What can hang from each mark
runu: nabo tuzud
tosu: kazulek tuzud
vodev: fosodav runu
kazulek: tosu
fosodav: nabo nenap vodev
nenap: runu
tuzud: fosodav runu tosu
nabo: fosodav

Each row was made from one small tree. The marks that hang from a mark follow it in brackets, in alphabetical order. Every link used is in the known rows. Write each row's tree.
Known rows
nenap(runu(tuzud(fosodav tosu))): -0.30 -0.06 -1.22 -0.05 -1.78 -0.95 -1.19 -1.05 +0.35 +3.11 +0.30 -0.31 -1.72 -0.79 +4.50 -5.17 +2.05 +1.88 +3.33 -1.44 +2.67 +0.20
nenap(runu(tuzud)): -1.17 -0.10 -0.98 -0.72 -1.54 -0.51 -0.82 -1.35 -0.18 +2.66 +0.61 +0.84 -1.82 -1.20 +3.12 -1.71 +3.62 +1.16 +0.82 -1.83 +1.61 +0.21
vodev(fosodav(nabo nenap(runu))): -2.11 -0.26 -1.41 -0.34 -1.47 -2.68 -2.94 -2.02 +3.39 +1.40 +1.66 -0.27 -2.35 -0.86 -2.23 +0.66 +3.01 -3.51 +1.74 -0.51 +1.41 -0.03
kazulek(tosu(tuzud(fosodav runu(nabo)))): +1.03 -0.62 -2.16 +1.31 -1.90 -0.33 -1.03 -1.02 +0.26 +3.95 +0.86 -0.21 -1.80 -0.32 +2.03 -2.03 +2.39 +1.68 +2.71 -1.30 +0.68 -1.97
runu(nabo tuzud(fosodav(nenap) tosu(kazulek))): +1.02 -0.26 -1.92 +1.72 -1.67 -1.48 -2.11 -0.36 +0.85 +4.32 +1.09 -0.61 -0.81 -0.66 +2.59 -4.43 +0.31 +1.30 +3.66 +0.35 +0.10 -2.83
kazulek(tosu(tuzud(fosodav(nabo nenap) runu))): +1.83 -0.38 -1.80 +2.29 -1.88 -0.59 -3.83 -1.62 +1.86 +1.92 +1.45 -0.45 -1.92 -0.20 -3.08 -1.60 +0.71 -1.11 +3.72 +0.29 +1.32 -0.64
tosu(tuzud): -0.01 +0.40 -0.37 +0.17 -1.56 +1.33 -1.18 -0.83 -0.74 +1.32 +1.03 -0.79 -1.44 -1.36 -0.28 +1.02 +2.23 +0.38 +1.15 -0.80 -1.17 -0.40
tuzud(fosodav(nabo nenap vodev) runu tosu): +2.79 +0.49 -1.43 +1.65 -1.34 -0.51 -1.55 -1.26 +1.76 +0.50 +0.45 -1.13 -1.54 +0.02 -2.29 -3.20 +0.09 +0.54 +3.72 -1.69 +2.44 -0.36
tosu(kazulek tuzud(runu)): +0.19 -0.01 -1.06 +0.75 -1.92 +0.81 -2.35 +0.09 -1.36 +1.95 +1.12 -0.02 -1.72 -1.33 +0.34 +0.91 +3.51 +0.65 +1.26 -2.05 -2.39 -0.48
tuzud(fosodav(nenap) runu tosu(kazulek)): +1.23 -0.21 -1.85 +1.55 -1.74 -1.46 -3.00 +0.35 +0.84 +1.28 +0.62 -0.64 -1.59 -1.02 +0.03 -2.63 +0.50 +0.68 +3.59 +0.49 +0.30 -1.74
tosu(kazulek tuzud(fosodav(nabo nenap) runu)): +1.84 +0.42 -0.74 +1.89 -1.77 -0.29 -4.64 -0.02 +2.01 +2.43 +1.81 -0.50 -1.89 -0.65 -2.93 +0.13 +0.25 -0.88 +2.78 +0.01 -1.60 -0.59
nabo(fosodav(nenap)): -0.44 -0.43 -0.99 +0.51 -0.81 -0.27 -0.93 -0.35 -0.27 +0.12 +1.46 -0.25 -1.57 -0.67 -1.63 +0.66 +0.85 +1.85 +1.70 +1.76 +0.69 -2.47
tuzud(fosodav(vodev) runu(nabo) tosu): +2.05 +0.19 -1.79 +0.57 -1.44 -0.19 +1.35 -0.73 +0.07 +2.54 -0.19 -0.74 -1.41 -0.18 +2.81 -3.42 +1.83 +3.16 +2.62 -3.35 +1.61 -1.56
kazulek(tosu(tuzud(fosodav(nabo nenap vodev)))): +2.23 -0.36 -2.68 +1.91 -1.68 +2.21 -2.43 -2.48 +2.19 +0.86 +0.78 -1.05 -1.99 -0.26 -3.93 -0.93 -1.46 +0.09 +3.89 -1.61 +0.98 -1.21
fosodav(vodev): +0.47 -0.04 -1.75 -0.24 -1.10 +1.74 +0.92 -1.29 -0.20 -0.30 -0.13 -0.22 -1.59 -1.09 -0.25 +0.74 +1.03 +1.45 +0.36 -3.16 +0.45 -0.64
nenap(runu(tuzud(fosodav(nabo)))): +0.12 +0.09 -0.91 +0.09 -1.52 -1.06 -2.19 -1.17 +2.04 +3.50 +1.19 +0.30 -1.90 -0.27 +1.82 -2.44 +1.01 +0.19 +1.55 -2.07 +2.13 +1.42
runu(tuzud(fosodav(nabo nenap) tosu(kazulek))): +1.51 -0.07 -1.86 +2.57 -1.65 -1.23 -4.14 -0.53 +1.23 +2.84 +1.39 -0.66 -0.97 -0.30 -0.51 -4.17 -0.94 -0.70 +4.06 -0.29 +0.70 -0.08
vodev(fosodav(nenap) runu(nabo tuzud)): -3.64 -0.36 -1.58 +0.68 -1.78 -1.70 +0.73 -2.38 +1.71 +2.26 +0.73 -0.03 -2.23 -0.89 +0.29 -1.37 +1.17 -1.26 +0.95 +0.18 +0.94 -2.86
runu(nabo tuzud(fosodav)): +0.35 -0.04 -0.78 +0.73 -1.16 -0.93 +0.09 -0.64 +1.35 +4.25 +0.76 +0.22 -1.28 -0.45 +3.61 -2.57 +0.63 +1.48 +0.88 -0.93 +1.22 -1.61
kazulek(tosu(tuzud(fosodav(nabo) runu))): +1.50 -0.59 -2.15 +1.97 -1.88 -0.03 -2.99 -1.18 +0.63 +2.43 +1.21 -0.30 -1.72 -0.07 -1.11 -1.67 +1.12 -0.42 +3.05 -2.03 +1.23 +0.92
nabo(fosodav(nenap vodev)): +0.25 -0.35 -1.49 +0.23 -0.79 +1.61 +0.50 -0.95 -0.20 -0.84 +0.69 -0.46 -1.92 -0.58 -1.83 +0.63 +0.63 +2.97 +1.89 -0.42 +0.71 -2.86
runu(nabo(fosodav(nenap vodev)) tuzud): +0.46 -0.13 -1.14 +0.85 -0.82 +0.63 +1.28 -1.43 -0.38 +2.54 +1.09 +0.10 -1.39 -0.04 +1.05 -1.77 +2.16 +3.84 +1.92 -0.75 +1.05 -3.77
kazulek(tosu(tuzud(fosodav(nabo nenap)))): +1.43 -0.43 -2.15 +2.05 -1.81 +0.21 -3.78 -1.84 +1.95 +1.76 +1.51 -0.97 -1.67 -0.43 -3.56 -1.01 -1.13 -1.22 +3.74 +0.57 +0.83 -0.72
kazulek(tosu(tuzud(runu))): +0.38 -0.75 -2.27 +1.22 -1.81 +0.51 -1.45 -1.47 -1.64 +1.47 +0.66 -0.02 -1.81 -0.91 +0.11 -0.84 +3.82 +0.47 +2.18 -1.78 +0.58 -0.45
runu(tuzud(fosodav(nabo nenap))): +1.34 +0.15 -0.56 +1.71 -1.16 -1.15 -2.77 -1.30 +2.98 +2.37 +1.38 +0.03 -1.33 -0.21 -1.57 -2.21 -0.90 -1.12 +1.88 +0.71 +2.04 -0.32
fosodav(nabo nenap(runu(tuzud(tosu))) vodev): +1.08 +0.40 -1.50 +0.62 -1.67 -0.31 -1.65 -2.63 +0.11 +2.14 +0.81 -0.68 -1.49 -0.45 -0.19 -4.29 +2.78 +0.60 +3.71 -2.65 +2.59 +0.41

Which tree is each row?
+1.14 +0.30 -1.72 +0.32 -1.65 +0.29 -0.99 -1.83 +0.81 +2.87 +0.20 -0.66 -1.83 -0.04 +2.38 -4.96 +1.15 +1.81 +3.65 -4.48 +2.86 +1.42 => nenap(runu(tuzud(fosodav(nabo vodev) tosu)))
+0.64 -0.19 -1.47 +0.03 -0.69 +0.71 +1.23 -1.10 -0.24 +1.23 +1.18 -0.50 -1.64 -0.25 -0.63 +0.38 +1.30 +3.88 +1.72 -0.45 +0.29 -3.93 => runu(nabo(fosodav(nenap vodev)))
-1.88 -0.34 -1.85 +0.24 -1.35 +3.00 +2.89 -1.41 -2.41 -0.13 -0.25 +0.02 -2.43 -0.27 +0.88 -1.18 -0.47 +4.78 +1.14 -3.10 +0.95 -1.15 => nabo(fosodav(vodev(runu(tuzud))))
-0.46 +0.45 -0.91 +1.47 -1.73 -0.28 -1.23 -1.64 +2.19 +1.52 +0.92 -0.27 -1.99 -0.30 -2.52 -1.99 -3.38 -0.33 +1.66 +0.55 +1.73 -0.05 => vodev(runu(tuzud(fosodav(nabo nenap))))
+1.79 +0.33 -1.49 +1.40 -1.35 +0.03 +0.32 -1.79 +1.38 +3.07 +0.18 -0.91 -1.09 -0.34 +2.01 -5.02 +0.50 +2.45 +3.70 -0.91 +2.08 -3.14 => runu(nabo tuzud(fosodav(nenap vodev) tosu))
+0.56 -0.30 -2.17 +0.69 -1.80 -1.91 -1.12 +0.20 -2.41 +3.48 +1.04 -0.28 -0.86 -0.62 +2.85 -2.16 +3.67 +1.54 +2.09 -2.51 -0.68 -0.80 => tuzud(runu(nabo) tosu(kazulek))
+0.34 -0.40 -2.33 +0.69 -1.63 -0.13 -2.04 +0.36 -0.14 +1.44 +0.42 -0.89 -1.35 -0.96 +1.67 -2.11 -0.78 +1.14 +2.88 -1.46 -0.44 -0.34 => tuzud(fosodav tosu(kazulek))
+0.62 -0.36 -2.15 +1.32 -1.87 -1.04 -1.26 -0.01 -0.43 +4.89 +0.80 -0.42 -0.92 -0.56 +4.68 -4.45 +0.74 +1.96 +2.98 -1.89 -0.04 -1.36 => runu(nabo tuzud(fosodav tosu(kazulek)))
-2.41 -0.43 -1.55 +0.20 -1.84 -3.39 -1.18 -2.33 +1.51 +4.28 +1.20 -0.57 -1.76 -0.89 +3.49 -4.42 +5.57 -1.13 +3.49 -0.21 +2.14 -2.26 => vodev(fosodav(nenap(runu(nabo tuzud(tosu)))))
+0.67 +0.35 -1.19 +0.11 -1.40 +0.19 -1.48 -2.51 +1.58 +2.06 +1.02 +0.36 -1.79 -0.59 -1.24 -1.66 +2.25 +0.48 +1.79 -2.35 +2.02 -0.03 => fosodav(nabo nenap(runu(tuzud)) vodev)
+1.47 +0.19 -1.48 +0.73 -1.72 +3.02 -1.96 -0.75 +2.12 +0.64 +0.41 -0.82 -2.30 -1.33 -1.97 +0.77 -1.22 +1.62 +2.76 -1.08 -2.29 -2.92 => tosu(kazulek tuzud(fosodav(nenap vodev)))
+0.29 +0.25 -3.20 +0.83 -2.06 +2.11 -0.37 -0.80 -0.55 +0.30 -0.17 -1.44 -2.11 -0.25 -1.35 -1.70 -4.09 +1.82 +2.99 -4.83 -0.53 +1.15 => tuzud(fosodav(nabo vodev(runu)) tosu(kazulek))
-0.41 -0.82 -2.28 +1.24 -1.42 -0.91 -0.64 +0.31 -3.53 +4.36 +1.61 -0.51 -0.77 -0.01 +4.57 -3.66 +2.99 +3.71 +3.21 -1.90 -0.52 -1.59 => runu(nabo(fosodav) tuzud(tosu(kazulek)))
+0.41 +0.61 -1.66 +0.49 -1.63 +1.75 +0.14 -1.79 +2.48 -0.70 +0.04 -0.83 -2.50 -0.48 -4.48 +0.19 -4.74 +0.90 +1.55 -1.39 +1.09 -0.56 => tuzud(fosodav(nabo nenap vodev(runu)))
-0.90 +0.34 -2.11 -0.72 -1.58 +1.80 +3.06 -1.81 -1.12 +0.88 -0.24 -0.44 -1.95 -0.90 +0.10 +0.72 -0.76 +3.12 -0.11 -3.37 -0.21 -1.47 => fosodav(vodev(runu(nabo)))
+1.09 +0.23 -1.31 +1.03 -1.77 +1.07 -3.72 +0.10 +0.99 +2.66 +1.64 -0.80 -1.73 -0.71 -1.31 +0.79 -0.97 -0.35 +2.00 -1.97 -2.45 +0.74 => tosu(kazulek tuzud(fosodav(nabo)))
-0.09 -0.36 -0.99 +0.23 -0.73 -1.15 -0.13 -0.47 -0.40 +2.16 +1.92 -0.39 -1.36 -0.40 -0.18 +0.25 +1.67 +2.44 +1.56 +1.73 +0.22 -3.37 => runu(nabo(fosodav(nenap)))
-0.45 -0.39 -2.13 +0.13 -2.11 -0.61 -2.24 -0.26 +0.00 +3.53 +0.42 -0.20 -1.73 -1.21 +4.82 -4.53 +1.53 +2.03 +3.52 -2.40 +0.81 +0.02 => nenap(runu(tuzud(fosodav tosu(kazulek))))
-0.06 +0.60 -1.70 -0.22 -1.71 +1.46 +2.09 -1.84 +2.03 +0.78 -0.26 -0.76 -2.42 -0.73 -1.28 -0.12 -3.43 +2.84 +1.20 -0.81 +0.48 -3.45 => tuzud(fosodav(nenap vodev(runu(nabo))))
-1.96 -0.36 -1.50 +1.05 -1.86 -3.20 -3.17 -2.49 +1.85 +2.81 +1.57 -0.59 -1.87 -0.55 +0.36 -4.08 +4.43 -3.13 +3.90 -0.94 +2.72 +0.45 => vodev(fosodav(nabo nenap(runu(tuzud(tosu)))))
+1.58 +0.62 -0.08 +1.16 -1.59 -0.07 -2.51 -0.35 +1.20 +2.36 +1.46 -0.55 -1.65 -0.19 -1.08 -0.37 +1.33 -0.25 +1.86 -1.45 +0.08 +1.04 => tosu(tuzud(fosodav(nabo) runu))
+1.72 -0.40 -2.72 +1.08 -1.89 +1.52 +0.41 -1.58 +0.41 +2.94 +0.08 -0.26 -2.07 -0.31 +1.56 -1.91 +2.00 +2.93 +2.95 -3.49 +0.72 -2.47 => kazulek(tosu(tuzud(fosodav(vodev) runu(nabo))))
+0.44 -0.73 -2.37 +1.11 -1.89 +1.47 -1.65 -1.22 +0.54 +1.58 +0.49 -0.70 -1.80 -0.93 +0.41 -1.01 -0.03 +0.76 +2.84 -0.96 +0.55 -0.98 => kazulek(tosu(tuzud(fosodav)))
+1.98 -0.10 -3.00 +1.27 -1.47 +1.04 -1.77 -0.43 +0.31 +1.24 +0.40 -1.14 -1.44 -0.21 -0.45 -1.89 -1.63 +1.02 +3.27 -4.57 -0.19 +0.98 => tuzud(fosodav(nabo vodev) tosu(kazulek))
+0.68 -0.54 -2.79 +0.62 -1.32 +0.23 +0.75 +0.32 -3.47 +2.58 +0.77 -0.66 -1.41 +0.15 +2.96 -2.18 +3.58 +5.01 +3.08 -4.18 -0.60 -1.92 => tuzud(runu(nabo(fosodav(vodev))) tosu(kazulek))
-0.03 +0.19 -1.17 -0.20 -1.93 -1.73 -0.48 -0.98 +0.29 +5.12 +0.68 -0.44 -1.45 -0.58 +5.97 -5.34 +2.70 +2.70 +3.20 -1.62 +2.26 -0.76 => nenap(runu(nabo tuzud(fosodav tosu)))
-0.11 +0.22 -0.98 -0.47 -2.02 +0.76 -3.77 -0.41 +2.22 +2.40 +1.18 -0.65 -2.67 -1.85 -0.14 +0.42 +0.45 +0.94 +2.91 +0.58 -1.87 -2.20 => tosu(kazulek tuzud(fosodav(nenap(runu))))
-2.58 -0.42 -1.46 -1.02 -1.63 -2.88 -1.06 -1.89 +3.09 +2.91 +1.34 -0.13 -2.31 -1.33 +0.87 +0.28 +4.17 -1.49 +1.37 +0.24 +0.93 -2.86 => vodev(fosodav(nenap(runu(nabo))))
+1.47 +0.33 -0.94 +1.43 -1.73 +0.61 -4.53 -0.26 +2.24 +2.17 +1.97 -0.98 -1.79 -0.85 -3.36 +0.81 -1.50 -1.00 +2.74 +0.30 -2.15 -0.75 => tosu(kazulek tuzud(fosodav(nabo nenap)))
+1.62 +0.23 -0.95 +2.32 -1.48 -1.63 -2.94 -1.29 +1.63 +2.56 +1.24 -0.93 -0.74 -0.12 -0.67 -4.77 -0.40 -0.76 +3.86 +0.55 +2.62 +0.08 => runu(tuzud(fosodav(nabo nenap) tosu))
-3.79 -0.30 -2.16 -0.51 -1.86 -1.20 +1.63 -1.62 +0.58 +1.60 +0.47 -0.50 -2.34 -0.90 +0.78 +0.80 +0.81 -0.68 +0.07 -1.81 -0.08 -1.49 => vodev(fosodav runu(nabo))
+1.24 +0.55 +0.18 +1.06 -1.60 +0.08 -2.29 -0.55 +2.10 +1.44 +0.83 -0.52 -2.09 -1.07 -1.20 -0.48 +1.35 +0.33 +2.34 +1.48 +0.02 -2.24 => tosu(tuzud(fosodav(nenap) runu))
+0.96 -0.15 -1.17 +0.52 -0.76 -0.17 +1.23 -0.84 -0.47 +1.60 +0.97 -0.03 -1.85 -0.06 -0.18 -0.26 +3.10 +3.89 +1.73 -0.82 +0.82 -3.74 => tuzud(runu(nabo(fosodav(nenap vodev))))
-0.81 +0.15 -3.09 +0.61 -2.21 +1.64 +1.79 -1.44 -2.96 +2.69 -0.22 -0.64 -1.48 -0.58 +2.80 -3.34 -0.06 +3.64 +2.25 -4.68 -0.76 -1.00 => fosodav(vodev(runu(nabo tuzud(tosu(kazulek)))))
+1.28 +0.51 -1.35 -0.45 -1.38 +0.27 -1.76 -1.83 +3.56 +1.05 +0.61 -0.35 -2.48 -0.64 -2.15 -0.46 -0.63 +0.75 +2.12 -1.71 +1.70 -0.58 => tuzud(fosodav(nabo nenap(runu) vodev))
